Every row comes from one small tree of marks. Brackets hold a mark, then the marks that hang from it, in alphabetical order. Every link used is in the known rows. Which tree was each row made from?
Known rows
(bufe giva rasupo ruve vavat): [ -1.4  23.4  -0.4 -16.1 -12.5  -3.1  -2.3 -15.2  38.6  19.4  10.1  37.7
  -3.5   1.5  -8.6   5.3   0.3  -6.0  17.4  22.7 -34.7  14.9 -14.4  13.4]
(rasupo (bufe (giva zafe) ruve vavat)): [-13.7  19.4  14.6 -17.4 -19.4 -16.8  16.2 -23.9  67.6  -5.6   9.6  23.4
 -14.8  -2.4  -3.2  12.5   0.3  -0.8  15.1  13.0 -20.5  23.5  -7.8  27.1]
(bufe giva rasupo vavat): [ -2.5  19.4  -8.9 -16.4 -14.0  -2.8  -1.0 -15.4  23.8  27.2  11.8  26.7
  -1.2   4.0  -3.8  10.8   1.5   6.8  13.4  15.9  -9.0   7.6 -11.0  10.5]
(ruve (bufe (giva zafe))): [-17.1  22.1  -4.1 -17.4  -0.1 -11.5  13.5 -20.2  72.8  -3.3   8.8   3.0
  -1.7  -6.9  -6.7  14.2  12.9   8.2  21.1  15.1 -18.4   6.2  -2.5  19.1]
(ruve (bufe giva)): [  0.0  25.8 -11.9 -13.0   0.1  -7.8   4.6 -17.0  53.7  -7.3  13.2   3.6
   0.8  -3.6  -9.9  20.3  10.8   1.7  24.6  26.3 -16.8   1.5   9.8  12.6]
(rasupo (bufe vavat)): [  8.5   5.4   1.6  -8.2 -20.5  -4.4   6.2 -18.7  11.3 -11.6  14.1   9.1
  -5.0  11.8   4.4  25.1   1.1  10.7  10.0  17.3  28.0  15.0  13.2  15.2]
(rasupo (bufe ruve)): [  8.1   5.2   9.8  -6.1  -5.8  -1.9  12.1 -18.5  14.4 -29.8  10.3  13.0
 -10.2   3.2  -1.3  18.4   8.0  -3.3  21.3  26.3 -11.0  13.2  -4.0  20.9]
(zafe (giva (bufe ruve vavat) fode)): [ -5.9  20.5  19.4 -19.0 -15.7  -2.1  -3.3  -8.5  78.0  -7.2  15.8  14.6
  -8.6   8.8   7.0 -11.3   5.9  -5.6   6.0  13.1 -24.6  30.3   5.7  -2.1]
(zafe (giva (bufe ruve))): [ -3.9  18.9   3.3 -16.3 -12.1  -4.1   0.8  -6.7  52.4 -16.5  13.4   5.0
 -10.4   1.5  -2.5  -2.6  16.4  -6.1  20.0  25.0 -32.5  17.8  -4.6   7.7]
(fode vavat): [ -7.8   0.1  -3.9  -5.0  -2.3   3.0   5.0 -22.5 -16.3 -10.5   9.9  13.3
   6.8   7.7 -10.5   8.0   7.5   8.9  10.5  16.2  18.2   5.9   1.3   5.5]
(bufe vavat): [ -1.0   0.1  -7.1  -6.8 -16.3   3.9  -0.5 -11.5  12.4   2.8  13.6  15.3
   1.2  14.5   2.3  14.2   7.9  14.8   6.5  15.8  13.6   8.1  18.2   8.6]
(ruve (bufe rasupo vavat)): [ 13.8  24.7  -7.4 -13.7  -9.3  -4.2  -4.0 -15.9  18.4  -0.9  11.8  17.9
   7.0   9.4  -1.4  19.1   6.4   4.1  14.1  24.4   5.6   9.5   4.0   5.9]
(giva (bufe rasupo ruve) fode zafe): [-24.5  13.5  24.4 -19.9   8.8  -6.2  18.0 -23.2  63.1   0.1   4.1  24.8
  -7.3  -5.8  -0.7 -14.7   9.0  -3.4  13.8   8.5 -26.7  19.3 -44.7  12.2]
(vavat (bufe (giva fode zafe) rasupo)): [-36.6  11.2  18.4 -25.1   6.4  -5.8   3.1 -18.4  65.5  27.9   2.6  26.0
  -3.5  -1.6   2.2  -4.6  -7.4   6.9   2.4  -6.9 -39.0  20.9 -36.9  21.4]
(fode giva vavat): [-14.8  15.2 -10.9  -7.0  -3.7   2.7  -5.0 -16.7  -6.3 -18.2   6.6   5.0
   5.2  13.2  -1.2  11.8  10.3   5.7  -2.8  15.1  28.5   4.5   1.6  -0.7]
(zafe (giva fode)): [ -8.5   0.2   8.6  -9.3  -0.7  11.8  -2.3   0.3  50.0  -6.0  11.4  -6.5
  -6.2  13.6  22.6  -3.5  13.8   4.3  11.7   8.7 -15.7  15.2  10.3  -0.6]
(ruve bufe): [  8.3  12.7  -9.6  -7.6   0.8  -0.7   3.0 -14.2  26.0 -20.9  12.8   2.2
   3.9   5.0  -3.7  20.0  14.6   7.4  19.9  27.1   1.0   2.4  14.0   8.7]
(zafe giva): [ -1.3   2.9  -6.6  -8.9 -10.2   7.3  -1.9   0.6  23.7  -4.6  11.6  -5.3
  -7.1  13.0  13.4   5.8  17.1   7.1  16.7  18.1 -16.6   8.6  10.5   5.5]
(vavat (bufe ruve)): [ -4.9   1.5   4.2 -12.1  -7.5   0.2  -6.5  -9.4  22.4  -4.4   9.3  27.5
  -0.4   6.0  -9.8  10.1   3.7   1.0   7.2  17.8 -40.1  19.1   0.9  19.8]
(rasupo bufe): [  4.8   1.1   0.8  -5.2  -7.3  -0.9  13.2 -18.3   3.2 -23.1  10.7  -0.1
  -8.0   6.0   2.4  25.9   8.4   9.9  18.1  20.3  17.1   6.6   1.3  18.3]
(vavat (bufe giva rasupo ruve)): [ -9.5  22.6   4.2 -21.0  -5.4  -6.6  -7.2 -13.7  39.5  17.8   6.5  38.5
  -3.7  -3.3 -14.9   8.7  -4.1  -6.4  13.7  17.1 -65.8  17.2 -29.4  24.3]
(giva fode): [ -9.5  -7.5   6.7  -4.2   5.9  10.4   6.1 -13.7  29.7  -4.8  10.7   4.4
  -0.7  10.2  10.3   3.8  11.0  12.6  11.1  11.5   5.6   7.3   5.9   4.0]
(bufe (giva zafe) rasupo vavat): [-21.3  16.6  -0.7 -20.2 -12.9  -7.5   8.0 -18.7  43.7  28.2   6.7  23.5
  -3.7   1.1   0.7   5.2   1.7  11.5  10.7   3.7 -10.5  12.6 -22.8  17.1]

Write each row's tree
[-13.5  11.5  18.3 -21.1   1.3   3.3 -15.2 -12.0  20.7   5.1   5.9  18.3
   4.9  11.0   5.8 -10.6  -9.5  -3.8  -3.4  -0.7 -22.6  30.4 -21.0   1.5]  (zafe (giva (fode (vavat (bufe rasupo)))))
[ -9.9   8.7   3.6 -17.1  -3.1  -2.3  -8.3 -22.8 -19.2   6.8   5.0  29.2
  10.3   5.6 -15.7   8.8  -7.5   5.1   1.0   8.9  -5.1  16.2 -24.8  11.8]  (fode (vavat (bufe rasupo)))
[  0.7   9.2   5.6 -15.4  -4.2   1.2  -8.2 -12.3   9.8   6.3   6.4  36.6
   0.9   5.5  -9.6   7.4  -1.1  -4.5   7.8  18.1 -44.7  20.0 -22.1  20.0]  (vavat (bufe rasupo ruve))
[  3.4  22.5   8.7 -13.0 -20.3 -10.0   7.9 -19.7  45.6  -7.7  13.5  24.2
 -12.0   0.0  -7.0  18.7  -0.8  -8.5  18.5  22.3 -17.1  19.8   3.3  21.2]  (rasupo (bufe giva ruve vavat))
[  4.7  29.9   3.8 -23.4 -22.3  -6.5  -7.7  -9.6  42.5   1.6  13.5  23.5
  -7.5   5.4  -0.6  -3.9   6.1  -8.0  13.4  21.9 -29.2  25.3 -16.4   5.1]  (zafe (giva (bufe rasupo ruve vavat)))
[  8.5  11.7   2.5 -11.0 -11.4   2.5  -2.4 -12.6  17.7   6.2  10.2  36.4
   0.9  10.0  -2.9   4.2   4.4  -2.2  12.0  22.9 -21.2  15.8  -7.6   9.6]  (bufe rasupo ruve vavat)
[-20.1  20.2   7.6 -17.7  -6.1  -9.6  -5.1 -24.6  28.5   1.0   8.6  36.0
   3.8  -3.7 -27.6   4.8  -7.5  -6.5   5.6  13.0 -45.2  21.7  -9.2  17.7]  (fode (vavat (bufe giva ruve)))
[-11.8  22.3  19.6 -14.1  11.8   0.3   3.7 -25.8  37.2   1.0   7.1  36.2
   1.7  -5.0 -10.5 -12.0  -3.9 -17.5  17.8  13.8 -34.1  16.9 -32.2   3.9]  (bufe (giva (fode vavat)) rasupo ruve)
[-20.2  25.4  11.7 -20.8  13.7  -8.0  12.1 -22.7  81.9   4.4   5.8  11.1
  -1.0  -6.3   3.9   0.4   4.5   0.3  20.3   7.5 -27.0  11.9 -25.5  12.6]  (ruve (bufe (giva fode zafe) rasupo))
[ -0.8  15.1   1.5 -14.8 -19.8  -7.4   3.4 -18.6  37.4  -7.4  15.8  24.1
  -2.2   2.7 -13.4   6.2   8.1   2.7  10.2  23.1  -6.1  16.1   2.8   9.8]  (giva (bufe ruve vavat))
[  7.3  37.7  -9.8 -18.7 -11.3  -9.9  -2.9 -17.7  48.0  10.2  13.6  22.5
   2.9   0.6  -8.1  18.9   1.2   0.2  16.6  22.1 -11.5   8.7  -1.3   8.7]  (ruve (bufe giva rasupo vavat))
[-27.0   9.2  15.7 -20.8   7.2  -6.9  18.4 -23.0  48.6   5.3   5.0  10.7
  -5.4  -2.8   3.4  -8.2   7.9   8.1  11.2   1.8   0.1  12.2 -40.4  10.4]  (giva (bufe rasupo) fode zafe)
[ -3.1  39.9  -2.9 -20.6 -17.3  -9.0  -7.6 -14.5  32.3  -7.3   8.9  25.7
  -4.9   8.7  -1.1   7.1   7.9  -6.9  -1.9  22.1   2.3  14.8 -20.5   3.2]  (fode (giva (bufe rasupo ruve vavat)))
[-10.6  17.3  -3.8 -20.4  -7.5  -5.1  -7.2 -15.1  25.5  25.4   7.4  25.2
  -0.8  -0.4  -9.2  14.7  -4.3   3.8  10.3  10.8 -34.7  10.9 -24.7  20.5]  (vavat (bufe giva rasupo))
[-31.3   0.5  14.4 -16.5   4.1  -6.6  20.6 -22.7  58.9  -2.0   9.0   2.6
  -4.6  -0.2   2.4  -5.6  11.1  16.0   7.6   0.9   7.8  12.6 -17.9  10.1]  (giva bufe fode zafe)
[-14.6  22.4  15.4 -20.6   0.9  -2.9   0.5 -18.7  27.1  -6.3  10.0   8.7
  -1.6   2.0   0.6 -13.7   2.3  -7.3  10.6   6.5   2.1  19.9 -31.6  -4.8]  (zafe (giva (bufe rasupo) (fode vavat)))
[-17.8  20.9   7.2 -20.7 -12.1  -9.7   7.8 -18.0  57.0  22.4   5.6  36.4
  -4.1  -1.1  -4.7  -1.5   2.8   1.0  14.8  11.2 -39.4  18.4 -26.0  18.8]  (bufe (giva zafe) rasupo ruve vavat)
[-34.2  -1.4  31.8 -16.6   6.7  -4.0   4.3 -26.2  46.4  -5.6   3.2  33.3
   6.2   2.6  -9.0 -15.1  -5.8  -0.3  -5.1  -4.9 -33.1  32.8 -16.6  14.8]  (giva (fode (vavat (bufe ruve))) zafe)
[  2.0  18.4   7.8 -10.7  -6.5  -7.8  12.6 -21.0  39.3 -18.2  11.0  14.9
 -13.9  -4.9  -6.6  18.4   3.4  -8.9  26.5  24.5 -27.8  12.5  -9.6  24.7]  (rasupo (bufe giva ruve))
[-11.8  30.0   3.2 -18.1  -4.8  -2.7 -19.2 -16.2  -2.0 -10.9   1.6  35.9
   6.1   8.9 -10.4   3.2  -3.7 -12.6 -10.4  12.1 -21.3  20.6 -28.4   8.8]  (fode giva (vavat (bufe rasupo ruve)))
[ -3.2  20.2  23.9 -12.9 -11.9  -6.4   6.8 -22.0  68.9  -8.6  14.3  23.3
 -13.1   1.5   3.4   8.5  -6.5 -10.5  13.7  12.8 -16.2  26.3   3.3  14.5]  (rasupo (bufe (giva fode) ruve vavat))
[ -2.8  21.1  18.6 -18.3  -4.0  -4.2   2.8 -21.1  49.9   3.4  12.6  34.6
  -2.9   2.6  -2.6  -7.4   2.4  -6.3   6.5  15.8 -11.4  22.7 -20.6   2.6]  (giva (bufe rasupo ruve vavat) fode)
[-21.2  11.2   1.6 -19.6  -2.0 -11.1  17.8 -22.3  26.0   8.8   4.8  12.5
  -4.6  -3.5  -5.1   3.3  13.2  14.1  16.2  12.2   4.0   4.9 -40.8  16.0]  (giva (bufe rasupo) zafe)
[-25.6  17.7  10.2 -25.2  -4.9 -11.0   1.5 -16.9  52.9  20.5   1.7  36.7
  -6.3  -5.6 -10.8  -0.4  -2.4  -2.1  10.1   7.2 -64.8  21.7 -40.4  28.7]  (vavat (bufe (giva zafe) rasupo ruve))
[-29.9  -6.9  18.1  -8.9   9.3  -0.3  15.9 -26.2  27.0  -7.2   5.2  10.6
   5.6   5.5   1.9  -8.8   6.4  11.0   4.9  -3.7  12.7  14.7  -9.7   5.4]  (giva (fode vavat) zafe)
[-16.1  16.7  14.2 -16.2  -1.4  -3.9   0.5 -18.5  37.9 -16.5  12.8   0.2
  -1.6   3.3   0.7 -12.9   4.8  -2.3   8.6   7.1   7.4  20.5  -6.7  -6.5]  (zafe (giva bufe (fode vavat)))
[  3.8  24.1   3.6 -18.3 -15.1  -9.5   2.2 -20.5  26.1   1.4  12.4  34.1
  -1.9   1.6 -13.1   4.6   3.7  -4.1  12.0  23.1 -12.9  16.6 -20.7   9.2]  (giva (bufe rasupo ruve vavat))
[-16.7  14.6  18.2 -10.3   8.6   0.3   5.0 -25.4  46.7  -7.8   9.4  28.5
   2.1  -3.6 -13.0  -9.1  -0.2 -10.7  14.4  12.2 -31.2  17.9  -7.2   5.4]  (bufe (giva (fode vavat)) ruve)
[-26.3   9.6  24.4 -18.8  -7.6 -10.3  13.9 -23.9  81.2  -1.1  10.8  24.6
  -4.8   1.4  -0.5 -11.2   5.0   2.4   2.0   5.2  -9.6  27.0 -11.3   9.5]  (giva (bufe ruve vavat) fode zafe)
[ -9.0  39.4  -0.7 -18.9  -1.8  -8.2  -3.4 -24.3   3.5 -23.1   4.5  23.4
   1.2   0.8 -15.0   0.3   7.5 -12.9   3.5  20.6   0.8  10.8 -37.3   2.3]  (fode (giva (bufe rasupo ruve)) vavat)
[-13.8  15.0   2.1 -17.6  -7.1  -4.4  -5.2 -13.4  49.9   7.3  10.0  30.9
  -3.5  -1.6 -15.7   9.9  -0.2  -5.3  10.4  15.4 -59.1  17.8  -5.7  23.7]  (vavat (bufe giva ruve))
[ 10.7  11.1   9.4  -8.1 -20.3  -4.5   7.7 -18.6  18.6 -20.1  13.1  22.7
  -8.2   8.0  -0.7  18.6   1.1  -2.0  11.8  23.2  -2.0  20.8   8.9  17.5]  (rasupo (bufe ruve vavat))
[-17.7  27.5  -9.9 -15.5  -6.8  -9.1  -1.1 -24.4   6.2 -22.8   8.3   2.5
   1.4   5.8 -10.6   8.7  11.3   4.6  -1.8  14.0  37.1   3.5 -10.2  -0.7]  (fode (giva bufe) vavat)
[-36.8   8.2  24.8 -20.9   3.0  -6.1   3.7 -18.1  87.1  12.3   5.2  28.5
  -6.0  -3.8  -3.7  -8.5  -3.2  -1.1   3.3  -3.6 -61.8  27.5 -16.9  23.7]  (vavat (bufe (giva fode zafe) ruve))
[-34.4   1.2  12.0 -13.2   7.7  -1.8  15.6 -18.5  71.5  12.2   8.0   7.1
  -6.2  -2.3   7.1  -3.0   9.5  13.0  13.2  -0.6 -14.4  10.6 -10.3  14.4]  (bufe (giva fode zafe))
[-35.1  12.5  17.5 -18.3  11.2  -4.4  14.5 -30.4  38.8  15.2   1.7  22.6
   0.9  -5.0  -2.0 -12.6  -2.0   4.3  11.9  -3.3  -9.6  13.3 -38.8   8.9]  (bufe (giva (fode vavat) zafe) rasupo)
[-33.4  17.1   8.3 -26.1  -3.0 -13.4   2.5 -27.9  20.0  22.4   1.1  31.5
   3.5  -4.7 -17.4   2.2  -8.6   8.1   4.5  -2.1 -24.1  18.1 -41.5  22.4]  (fode (vavat (bufe (giva zafe) rasupo)))
[-25.1  27.9   1.5 -21.3 -20.1 -12.8   2.8 -16.3  63.0 -11.9   7.1  15.1
  -7.1   7.2  -0.9   0.8  15.2   2.9  -7.9  11.2  -0.3  17.5  -9.5   9.0]  (fode (giva (bufe ruve vavat) zafe))
